What can hang from each mark
zeze: fono lige tiseluz zefol
fono: vodup zeze
vodup: fono lige
zefol: gizu zeze
gizu: zefol
tiseluz: zeze
lige: vodup

Each row was made from one small tree. The marks that hang from a mark follow it in brackets, in alphabetical order. Every link used is in the known rows. Write each row's tree.
Known rows
gizu{zefol{zeze{fono lige tiseluz}}}: [-0.14 -0.02 -0.15 -0.24  0.08 -0.06 -0.16  0.29  0.22  0.18  0.28  0.30
 -0.18  0.45 -0.35  0.46  0.03 -0.02]
zeze{fono lige tiseluz zefol}: [ 0.00  0.31 -0.50 -0.08 -0.17  0.08 -0.25 -0.01  0.09  0.36  0.05  0.61
 -0.30  0.88  0.11  0.77 -0.26 -0.12]
zefol{gizu zeze{lige{vodup}}}: [-0.52 -0.21 -0.58  0.32  0.16 -0.45 -0.29  0.20 -0.19  0.13  0.22 -0.02
  0.14 -0.10 -0.10 -0.12  0.12 -0.40]
vodup{fono{zeze{tiseluz zefol}} lige}: [-0.24  0.17 -0.02  0.07  0.26  0.04 -0.18 -0.14  0.12 -0.15  0.03 -0.42
  0.19  0.02  0.21  0.24  0.08 -0.20]
zeze{lige tiseluz zefol}: [-0.22 -0.11 -0.37 -0.11 -0.37  0.07 -0.34 -0.19 -0.12  0.21 -0.08  0.51
 -0.27  0.55 -0.10  0.50 -0.24 -0.22]
tiseluz{zeze{zefol}}: [-0.69  0.08  0.04  0.45 -0.15 -0.18 -0.14 -0.13 -0.10  0.00  0.01  0.13
 -0.12 -0.16  0.37  0.01  0.01  0.32]
zefol{gizu zeze{lige}}: [-0.51 -0.15 -0.55  0.08  0.20 -0.36 -0.22  0.27  0.01  0.27  0.26  0.08
 -0.05 -0.20  0.01 -0.04  0.15 -0.22]
zeze{fono lige{vodup} tiseluz zefol{gizu}}: [-0.03  0.22 -0.65  0.27 -0.12 -0.27 -0.36 -0.04 -0.10  0.24 -0.06  0.31
  0.00  0.78 -0.07  0.58 -0.07 -0.51]
lige{vodup{fono{zeze{zefol{gizu}}}}}: [-0.48  0.03 -0.23  0.59 -0.14 -0.42 -0.14  0.04 -0.46 -0.19 -0.18 -0.54
  0.35  0.04  0.16  0.05  0.04 -0.37]
lige{vodup{fono{zeze{tiseluz zefol}}}}: [-0.44  0.00 -0.18  0.50 -0.16 -0.20 -0.27  0.03 -0.41 -0.23 -0.18 -0.31
  0.30  0.34  0.11  0.20 -0.08 -0.35]
vodup{fono lige}: [-0.31  0.11  0.09  0.00  0.18  0.00  0.12 -0.07  0.44  0.20  0.05 -0.29
  0.01 -0.39  0.23  0.02  0.23 -0.39]
vodup{fono{zeze}}: [-0.46  0.23 -0.05  0.13  0.06 -0.19 -0.04  0.21 -0.03  0.03 -0.06 -0.34
  0.09 -0.09  0.42  0.25 -0.02 -0.03]
zeze{lige}: [-0.27  0.05 -0.22 -0.14 -0.24 -0.14 -0.08 -0.06  0.09  0.34  0.02  0.33
 -0.20 -0.02  0.14  0.26 -0.17 -0.17]
fono{vodup{lige}}: [-0.40 -0.09 -0.01  0.08 -0.26 -0.34  0.20  0.12  0.30  0.08  0.10  0.12
  0.40 -0.43  0.22  0.01  0.22 -0.26]
zeze{fono{vodup} lige tiseluz zefol{gizu}}: [-0.05  0.20 -0.71  0.12 -0.16 -0.43 -0.14  0.18  0.14  0.50  0.01  0.47
  0.13  0.70 -0.01  0.73 -0.08 -0.33]
tiseluz{zeze{fono{vodup{lige}} zefol}}: [-0.42  0.36 -0.08  0.57  0.09 -0.33  0.04 -0.01  0.20  0.13  0.21  0.14
  0.22  0.02  0.46  0.18  0.03  0.29]
tiseluz{zeze}: [-0.70  0.14  0.14  0.35  0.01 -0.22 -0.14 -0.02  0.20  0.07  0.03  0.18
 -0.07 -0.41  0.45 -0.05  0.10  0.24]
fono{vodup{lige} zeze{tiseluz}}: [-0.32  0.05 -0.05  0.06  0.01 -0.33 -0.17  0.16  0.20 -0.30  0.10  0.00
  0.70 -0.15  0.25  0.24  0.13 -0.13]
zeze{fono lige tiseluz zefol{gizu}}: [-0.02  0.30 -0.61 -0.04 -0.06 -0.17 -0.27  0.04  0.14  0.40 -0.01  0.45
 -0.23  0.63  0.07  0.68 -0.03 -0.28]
vodup{fono{zeze{zefol}} lige}: [-0.26  0.22  0.00  0.13  0.22 -0.06 -0.02 -0.15  0.01 -0.13  0.08 -0.58
  0.19 -0.17  0.30  0.13  0.04 -0.10]

Which tree is each row?
[-0.48  0.11 -0.14  0.38 -0.04 -0.22 -0.22 -0.31 -0.10  0.22  0.06  0.19
 -0.14  0.05  0.20  0.15 -0.24  0.25] => tiseluz{zeze{lige zefol}}
[-0.33 -0.02 -0.24  0.20 -0.06 -0.48 -0.18  0.08 -0.06 -0.32  0.03 -0.18
  0.70 -0.12  0.14  0.21  0.20 -0.17] => fono{vodup{lige} zeze{tiseluz zefol{gizu}}}
[-0.30 -0.05 -0.02 -0.18  0.00 -0.03 -0.09  0.42  0.21  0.00  0.25  0.25
 -0.15  0.26 -0.21  0.35  0.23  0.04] => gizu{zefol{zeze{fono tiseluz}}}
[-0.54  0.33 -0.24  0.64  0.03 -0.57  0.01  0.16  0.09  0.22  0.08  0.10
  0.20 -0.04  0.44  0.19  0.14  0.23] => tiseluz{zeze{fono{vodup} zefol{gizu}}}
[-0.21 -0.09 -0.02 -0.12  0.08 -0.15  0.01  0.39  0.36  0.01  0.34  0.16
  0.15  0.18 -0.28  0.30  0.28 -0.06] => gizu{zefol{zeze{fono{vodup{lige}} tiseluz}}}
[-0.23 -0.17 -0.55  0.33 -0.16 -0.29 -0.39 -0.21 -0.25  0.26 -0.24 -0.02
  0.06  0.56 -0.34  0.36 -0.08 -0.71] => zeze{lige{vodup{fono}} tiseluz zefol{gizu}}
[-0.23 -0.08 -0.42  0.40 -0.33 -0.20 -0.13 -0.26 -0.47  0.24 -0.10 -0.10
 -0.01  0.53 -0.13  0.29 -0.38 -0.38] => zeze{lige{vodup{fono}} zefol}
[-0.45 -0.17 -0.47  0.35  0.16 -0.16 -0.24  0.18 -0.21  0.20  0.27  0.00
  0.06  0.30 -0.08  0.05 -0.21 -0.28] => zefol{zeze{lige{vodup{fono}}}}
[-0.28 -0.27 -0.10  0.08  0.00 -0.23 -0.07  0.14 -0.13  0.13  0.18 -0.19
  0.02  0.23 -0.52  0.17 -0.04 -0.20] => gizu{zefol{zeze{lige{vodup{fono}}}}}
[-0.32  0.01  0.00 -0.11 -0.05 -0.11  0.07  0.41  0.11  0.03  0.30  0.10
 -0.16  0.09 -0.11  0.23  0.20  0.14] => gizu{zefol{zeze{fono}}}
[-0.27  0.17 -0.38  0.16 -0.40 -0.13 -0.01  0.33  0.07  0.17  0.01  0.55
  0.10  0.67  0.26  0.63  0.00 -0.10] => zeze{fono{vodup} tiseluz zefol}
[-0.29  0.18 -0.37  0.07 -0.13 -0.38 -0.24 -0.07 -0.40 -0.10  0.00 -0.18
  0.08  0.01  0.23  0.29 -0.15  0.08] => fono{zeze{lige zefol{gizu}}}
[-0.50  0.11 -0.08  0.54  0.07 -0.35 -0.30 -0.25  0.02  0.15  0.03  0.14
  0.10 -0.07  0.16  0.02 -0.17 -0.02] => tiseluz{zeze{lige{vodup}}}
[-0.45  0.18 -0.13  0.21 -0.08 -0.15 -0.03  0.11 -0.27 -0.04 -0.07 -0.39
  0.04  0.10  0.37  0.28 -0.10  0.05] => vodup{fono{zeze{zefol}}}
[-0.30  0.06 -0.70  0.27  0.37 -0.33 -0.43  0.36  0.12  0.23  0.27  0.26
  0.11  0.39 -0.06  0.23  0.14 -0.45] => zefol{gizu zeze{fono lige{vodup} tiseluz}}
[-0.49  0.06 -0.29  0.75  0.13 -0.51 -0.26 -0.31 -0.21  0.25 -0.07 -0.23
  0.11  0.06  0.01  0.06 -0.12 -0.13] => tiseluz{zeze{lige{vodup{fono}} zefol{gizu}}}
[-0.25  0.22  0.06 -0.01  0.39  0.00 -0.17 -0.03  0.37 -0.10  0.04 -0.39
  0.23 -0.18  0.26  0.20  0.17 -0.28] => vodup{fono{zeze{tiseluz}} lige}
[-0.26  0.11 -0.39  0.01 -0.08 -0.26 -0.44 -0.06 -0.27 -0.12 -0.06  0.02
  0.09  0.22  0.11  0.43 -0.11 -0.05] => fono{zeze{lige tiseluz zefol{gizu}}}
